Known rows, with every way that one mark hangs from another
{dofub niti silim}: [ 0.85  1.03  0.28  0.80  0.04 -0.06  0.90 -0.99  0.44  1.06 -1.20  0.04
  1.69  0.89  0.38 -0.67  1.65 -0.99  1.68 -1.10 -0.39  0.44 -1.19 -4.46
  1.91 -0.31 -1.68  0.86 -2.37 -0.37  2.30  1.52]
{kebog {niti {dofub {silim {fotuv sagokib}}}}}: [-0.58  3.78  1.00 -0.12 -0.16 -2.04  1.20 -0.40 -0.37 -1.05  0.93 -0.05
 -2.23  0.91 -0.44  4.46  0.62  2.24  4.66 -0.44  0.33  1.43 -0.56 -1.91
 -1.01  2.93 -1.39  0.69  2.68 -3.50  2.30 -1.62]
{niti {dofub silim} kebog relum}: [-2.13  2.23  1.08  2.08  1.49 -0.70  1.50  2.27  5.80  0.28 -6.71  1.24
  4.06  0.53 -0.57 -3.59  0.82 -0.16 -1.56  1.17  0.79 -1.19  1.56 -0.58
  1.10 -0.64 -4.04 -1.65 -0.49  1.05  1.49  2.44]
{kebog {niti {dofub {silim {fotuv sagokib}}} relum}}: [-1.20  3.09  1.18 -0.24  1.38 -1.10  1.89  1.82  1.46  0.03 -2.25  1.10
 -0.09 -0.92  0.06  1.94 -1.12  2.07  2.92  0.82 -0.22  0.84  0.64 -2.35
 -1.41  2.05 -1.24  0.13  2.54 -2.24  1.92 -0.71]
{lesas {niti dofub relum}}: [-2.10 -0.47  0.31  1.67  0.75  0.73  2.08  2.17  2.99  0.76 -4.42  0.24
  1.27 -1.59 -0.11 -6.20 -1.69 -1.65 -2.54  1.39  0.35 -1.48  2.29  0.16
 -0.94 -1.00 -0.18 -2.05  0.24  1.78 -1.61  2.00]
{dofub {niti kebog relum} {silim {fotuv lesas}}}: [-0.61 -2.57 -0.38 -0.33  1.03  0.13 -1.44  1.77  1.40  0.77 -1.82  2.03
  5.43  0.14  1.35  0.45  0.83  1.68  1.13 -0.14 -1.06  0.66 -1.53 -2.69
  1.32 -1.72  0.17  2.76 -2.00  1.47  2.17  2.37]
{dofub {niti kebog} {silim {fotuv lesas sagokib}}}: [ 1.74 -0.15 -0.85 -1.80 -0.44  0.15 -1.59 -1.95 -2.05 -0.31  2.73  0.18
  0.81  1.04  2.13  5.51  1.73  1.73  4.33 -1.90 -1.10  3.25 -2.87 -1.19
  1.24 -1.33  0.67  3.05 -0.90 -0.74  3.33 -0.25]
{lesas {niti {dofub silim} kebog relum}}: [-2.15 -0.74  0.93  3.15  0.52 -0.75  1.82  3.25  6.74 -0.18 -6.58  0.06
  5.17 -0.85 -1.75 -7.09  0.25 -0.18 -3.36  1.25  1.54 -2.95  2.22  1.01
 -0.08 -1.35 -2.69 -1.20  0.46  3.76  0.05  4.22]
{fotuv silim}: [ 2.03  3.33  0.52 -0.26 -0.70 -0.55  1.24 -2.90 -3.53  0.35  1.73 -0.74
 -2.96  2.32  0.88  3.22  0.62 -1.63  1.47 -0.10  0.17  0.48 -0.54 -3.13
  2.64  1.30 -2.11 -1.46 -0.81 -2.61 -0.16 -2.00]
{fotuv {lesas niti} sagokib}: [ 2.65 -1.06 -1.82 -2.06 -0.04  1.54 -1.10 -2.75 -4.94  0.44  4.64 -1.11
 -4.26 -0.11  0.86  1.10 -0.15 -2.38 -0.41 -1.37 -0.27  1.87 -1.59  2.26
 -1.08 -0.78  3.86 -0.20 -0.19 -0.05 -1.02 -1.75]
{sagokib {fotuv {lesas {niti kebog}} silim}}: [ 2.07 -1.47 -1.46 -0.48 -2.25 -0.03 -1.61 -2.88 -4.00 -0.57  6.47 -1.18
 -2.74  1.84 -0.81  1.86  1.17 -1.29 -0.69 -0.90  0.74 -1.33 -0.75  2.60
  0.71  0.56  0.84  1.17 -1.16  0.80 -2.26 -0.73]
{kebog {niti {dofub silim} relum}}: [-2.47  1.15  1.23  2.05  1.86 -1.63  1.52  4.03  4.05  0.96 -5.11  1.00
  3.17 -0.37 -1.76 -4.91 -0.33 -0.41 -1.58  1.17  1.01 -2.30  1.93 -2.07
 -1.14  1.85 -2.34 -0.70 -0.26  0.34 -0.33  2.21]
{relum {niti dofub kebog}}: [-3.98  0.84  0.31  0.79  0.45  0.23 -0.21  1.36  2.72  1.31 -4.61  1.37
  1.98  1.76  0.73 -4.72  2.00 -3.04 -2.48  1.85  0.32 -0.49  3.48  2.00
 -0.03 -2.67 -2.69  0.20 -1.64  2.83 -0.83  2.08]
{fotuv {lesas niti} sagokib silim}: [ 4.53 -0.38 -0.47 -1.14 -1.36  0.59 -0.37 -3.50 -5.73 -0.64  5.87 -2.89
 -4.66 -0.29 -0.06  2.91 -0.87 -0.87  0.12 -1.57  0.39  0.38 -1.68  0.28
  0.85  0.93  2.42 -0.99  0.10 -1.27 -1.53 -2.47]
{dofub {niti relum}}: [-0.64  0.34 -0.90 -0.42  1.80  1.89  1.10  1.35  0.38  3.22 -3.65  1.79
  2.59 -0.22  3.33 -3.33 -1.16 -3.47 -0.44  0.97 -1.07  1.36  0.81 -3.30
  0.93 -2.73  0.22 -0.16 -2.43  1.65 -0.13  2.18]
{silim {fotuv {lesas {niti dofub}} sagokib}}: [ 0.55 -0.60 -0.49 -1.10 -1.60  0.51 -0.64 -1.96 -2.94 -1.70  4.27 -1.16
 -4.43 -0.73  0.44  3.70 -0.67  1.90  2.59 -1.45 -1.23  1.71 -1.51  1.17
 -1.29  0.78  3.07  0.04  2.18 -2.82  0.22 -2.77]
{fotuv lesas sagokib silim}: [ 4.40  2.51 -0.30 -2.20 -0.55  0.48 -0.67 -4.41 -6.53 -0.16  5.88 -1.82
 -5.22  1.07  1.27  6.42 -0.35 -1.12  1.98 -1.45 -0.45  2.37 -2.07 -1.42
  1.83  1.59  0.97 -1.37 -0.58 -4.06 -0.40 -4.29]
{relum {niti {dofub {silim fotuv}} kebog}}: [-3.53  1.11  1.78  0.95 -0.87 -1.52  0.47  0.75  3.73 -0.54 -4.14  1.51
  2.77  1.67 -1.26 -0.21  3.46  2.08  0.76  1.32  0.00 -0.72  1.09 -1.11
  0.56 -0.24 -4.03  1.39  0.20  0.08  2.34  1.01]

Rows
[ 0.87 -1.06  0.81  1.34 -1.64  0.04  0.29 -0.78 -0.85 -1.16  3.54 -1.32
 -2.28 -1.62 -1.71 -0.95 -2.02  0.84 -1.51 -0.16 -0.37 -2.38  0.28 -0.95
 -0.17  2.69  1.19 -1.24 -0.54 -2.16 -2.86 -1.38] | {sagokib {fotuv {lesas {niti dofub relum}} silim}}
[ 0.37 -2.25 -2.10 -2.70  1.08  1.73 -1.04 -0.01 -2.09  1.25  1.12  1.34
 -0.46 -0.59  2.04  1.70 -0.98 -0.73 -0.12  0.59 -0.61  2.25 -0.61  3.16
 -1.26 -2.96  3.31  1.23  1.03  2.34 -0.28 -0.17] | {silim {fotuv {lesas {niti kebog relum}} sagokib}}
[ 2.16 -0.98 -1.49 -3.04 -0.66  1.04 -0.91 -3.40 -5.79 -0.07  5.70 -0.52
 -5.02  0.20  1.28  5.37  0.10  0.23  2.72 -1.40 -1.17  2.96 -2.54  1.23
 -1.11 -0.08  4.10  1.08  1.49 -1.71  0.37 -2.95] | {silim {fotuv {lesas niti} sagokib}}
[ 2.32 -0.69  0.87  0.90 -0.54  0.66  0.43 -0.24 -0.92 -0.74  1.17 -2.70
 -1.77 -3.01 -0.28 -1.05 -3.50  0.36 -1.39 -0.40  0.24 -1.49  0.45 -0.35
  0.08  0.97  1.40 -2.77  0.76 -0.95 -2.45 -1.33] | {fotuv {lesas {niti dofub relum}} sagokib silim}
[-3.44  1.10  0.12  0.95  2.40 -0.51  0.98  3.97  2.19  1.80 -4.26  1.63
  1.74  0.24  0.61 -5.33 -1.45 -2.71 -1.60  2.05  0.58 -1.11  2.89 -0.27
 -1.48  0.08 -0.60 -0.81 -0.61  1.19 -2.05  1.80] | {kebog {niti dofub relum}}
[ 3.44 -1.08 -1.14 -0.71 -1.12  0.29 -1.06 -2.58 -3.94 -0.27  4.63 -2.77
 -2.27  0.74  0.61  1.85  0.04 -1.83 -0.91 -1.00  1.14 -0.15 -0.64  3.17
  0.96 -1.00  1.40 -0.24 -0.03  1.63 -1.62 -0.65] | {fotuv {lesas {niti kebog}} sagokib silim}
[-2.80 -1.37  1.39  0.48 -1.21 -1.63 -1.80  0.68  2.14 -1.10 -1.51  1.08
  2.39  1.48 -1.94 -0.06  3.21  2.75 -0.04  0.05 -0.35 -0.92 -0.04 -0.17
  0.01  0.90 -1.80  2.36 -0.91 -0.56  1.63  0.01] | {relum {niti {dofub {silim {fotuv lesas}}} kebog}}
[-0.45  0.48  0.91 -0.82  1.21 -1.25 -0.49  1.73  0.02 -0.43  0.30  0.64
 -0.11 -1.33 -0.65  2.41 -1.02  3.18  2.22 -0.18 -0.48  0.60 -0.68 -1.70
 -1.85  3.01  1.01  0.77  1.34 -2.88  1.22 -1.58] | {kebog {niti {dofub {silim {fotuv lesas sagokib}}} relum}}
[ 2.25 -1.42  0.00 -1.75  0.11  0.93  0.20 -1.11 -1.75 -0.17  1.83  0.29
 -1.17 -1.71 -0.93  3.27 -0.96  2.58  0.90 -0.67 -0.93  1.23 -2.69 -1.34
 -0.86  1.00  2.79  0.47  1.60 -1.21  1.64 -1.77] | {dofub {silim {fotuv {lesas {niti relum}} sagokib}}}
[-0.68  3.89  0.86 -0.30  0.88 -0.33  1.98  0.23  3.28 -0.50 -3.82  1.22
  1.03 -0.16  1.10  3.70  0.01  2.32  2.79  0.64 -0.55  2.12  0.29 -0.84
  0.65 -0.52 -3.05 -0.88  2.43 -1.55  3.35 -0.10] | {niti {dofub {silim {fotuv sagokib}}} kebog relum}
[ 1.12 -1.29  0.28  1.23  0.05  0.27 -0.11  0.73  0.65 -0.61 -0.17 -2.27
  0.68 -1.95  0.29 -2.35 -2.59 -0.22 -2.46  0.27  0.83 -1.73  1.26  2.50
  0.39 -0.81  0.42 -1.90  0.53  1.83 -2.41  0.38] | {fotuv {lesas {niti dofub kebog relum}} sagokib silim}
[ 0.51 -2.05 -1.64 -1.59  0.19  2.04 -0.79 -1.22 -2.80  1.38  3.49  1.31
 -2.30 -0.57 -0.41 -1.10 -0.91 -1.84 -2.20 -0.05 -0.86  0.43 -0.66  1.35
 -1.32  0.11  3.62  0.60 -1.32  0.38 -1.96 -0.73] | {sagokib {fotuv {lesas {niti relum}}}}
[ 3.16  2.07 -0.58 -1.84 -1.72  0.02 -0.96 -4.72 -6.54 -0.61  7.99 -0.46
 -6.05  2.08 -0.17  6.53  0.94 -0.67  1.99 -1.61 -0.94  0.99 -2.04 -1.81
  1.69  3.21  0.65  0.07 -1.76 -5.03 -0.71 -4.21] | {sagokib {fotuv lesas silim}}
[-0.01 -1.58  0.12  1.40 -1.18  0.00 -0.60  0.37  0.97 -0.73  1.94 -0.92
  0.22 -0.68 -1.20 -1.99 -1.31 -0.14 -2.45  0.48  0.50 -2.77  1.27  1.94
  0.27  0.69 -0.09 -0.67 -0.72  0.84 -2.89  0.41] | {sagokib {fotuv {lesas {niti dofub kebog relum}} silim}}
[-0.06  1.63  0.51  0.94 -1.37 -1.08  1.44 -0.92  2.22 -1.93 -0.71 -1.26
 -0.30  0.36 -0.80  2.44  1.30  2.51  2.62 -0.54  0.58  0.74 -0.34  1.07
 -0.35 -0.53 -2.11  0.14  3.25  0.00  2.55  0.27] | {lesas {niti {dofub {silim {fotuv sagokib}}} kebog}}
[-2.97  1.38  1.71  1.18  1.00 -2.19  1.65  3.49  2.97  0.14 -4.06  1.94
  2.45  0.03 -1.20 -0.79 -0.44  2.39  1.56  1.18  0.04 -1.06  0.92 -3.35
 -1.20  2.58 -1.87  0.64  1.29 -1.56  1.14  0.84] | {kebog {niti {dofub {silim fotuv}} relum}}
[-3.03 -3.52 -0.39  0.46  0.41  0.00 -0.84  2.84  2.12 -0.39 -2.08  1.39
  2.58 -0.77  0.48 -2.81 -0.72  0.74 -1.53  1.05 -0.34 -1.09  0.89  2.50
 -1.27 -1.36  1.27  0.67  0.80  2.23 -0.90  1.45] | {silim {fotuv {lesas {niti dofub kebog relum}}}}
[-2.95  1.97 -0.32  0.95  2.11  0.41  1.16  2.38  3.94  1.18 -5.89  1.92
  2.40  0.87  1.74 -3.61 -0.28 -2.61 -1.82  1.96  0.23  0.01  2.70  1.12
  0.21 -2.49 -2.64 -1.77 -0.73  1.85 -0.56  1.96] | {niti dofub kebog relum}
[-1.14 -1.99 -0.20  1.73 -0.43 -0.34 -0.48  1.06  3.79 -0.88 -0.56  0.19
  2.22 -0.94 -2.75 -3.78  0.54  0.82 -2.70  0.09  0.51 -2.28  0.41  2.12
 -0.80  0.57 -0.14  0.57 -0.65  1.53 -0.78  1.75] | {sagokib {fotuv {lesas {niti {dofub silim} kebog relum}}}}
[ 0.12 -1.73  0.09  1.38  0.75  0.32 -0.29  1.56  3.70 -0.58 -2.47 -0.99
  2.46 -1.91 -1.31 -3.88 -0.51  0.38 -2.86 -0.30  0.89 -1.27  0.42  2.51
 -0.70 -0.84  0.32 -1.09  0.45  2.59 -0.09  1.72] | {fotuv {lesas {niti {dofub silim} kebog relum}} sagokib}
[-0.06  0.57 -0.27  0.90  0.38 -0.24  0.23  0.41  2.07  1.15 -2.72  0.35
  4.04  2.11  1.19 -1.88  2.41 -1.68  0.75 -0.47  0.36  0.41 -0.08 -1.82
  2.18 -2.43 -2.81  1.40 -2.50  2.75  1.94  3.27] | {dofub {niti kebog} silim}
[ 1.65 -1.63 -2.40 -1.88  0.47  1.49 -1.82 -1.72 -2.91  0.75  3.02 -0.55
 -2.12  0.82  1.35  0.08  0.92 -3.30 -1.26 -0.68  0.54  1.56 -0.54  5.18
 -0.85 -2.76  2.69  0.70 -0.29  3.14 -1.37 -0.06] | {fotuv {lesas {niti kebog}} sagokib}
[ 1.07 -3.40 -0.35  0.45  0.30  0.03 -1.00  1.23 -0.45  0.63 -0.21 -0.67
  2.17 -0.34 -0.17 -3.31 -1.17 -1.85 -3.92  0.95  1.16 -2.40  0.80  1.82
  0.91 -1.28  0.83 -0.17 -1.53  3.57 -2.97  1.46] | {fotuv {lesas {niti kebog relum}} silim}
[-0.04  0.66  1.89 -1.16 -1.10 -0.48 -1.06 -2.15 -1.30 -1.43  1.64 -0.04
 -2.25 -0.38 -1.45  4.10  1.50  3.67  2.23 -1.06 -1.53  1.42 -1.40 -2.20
 -0.37  2.39 -0.14  1.02  0.55 -3.99  2.40 -3.10] | {relum {niti {dofub {silim {fotuv lesas sagokib}}}}}
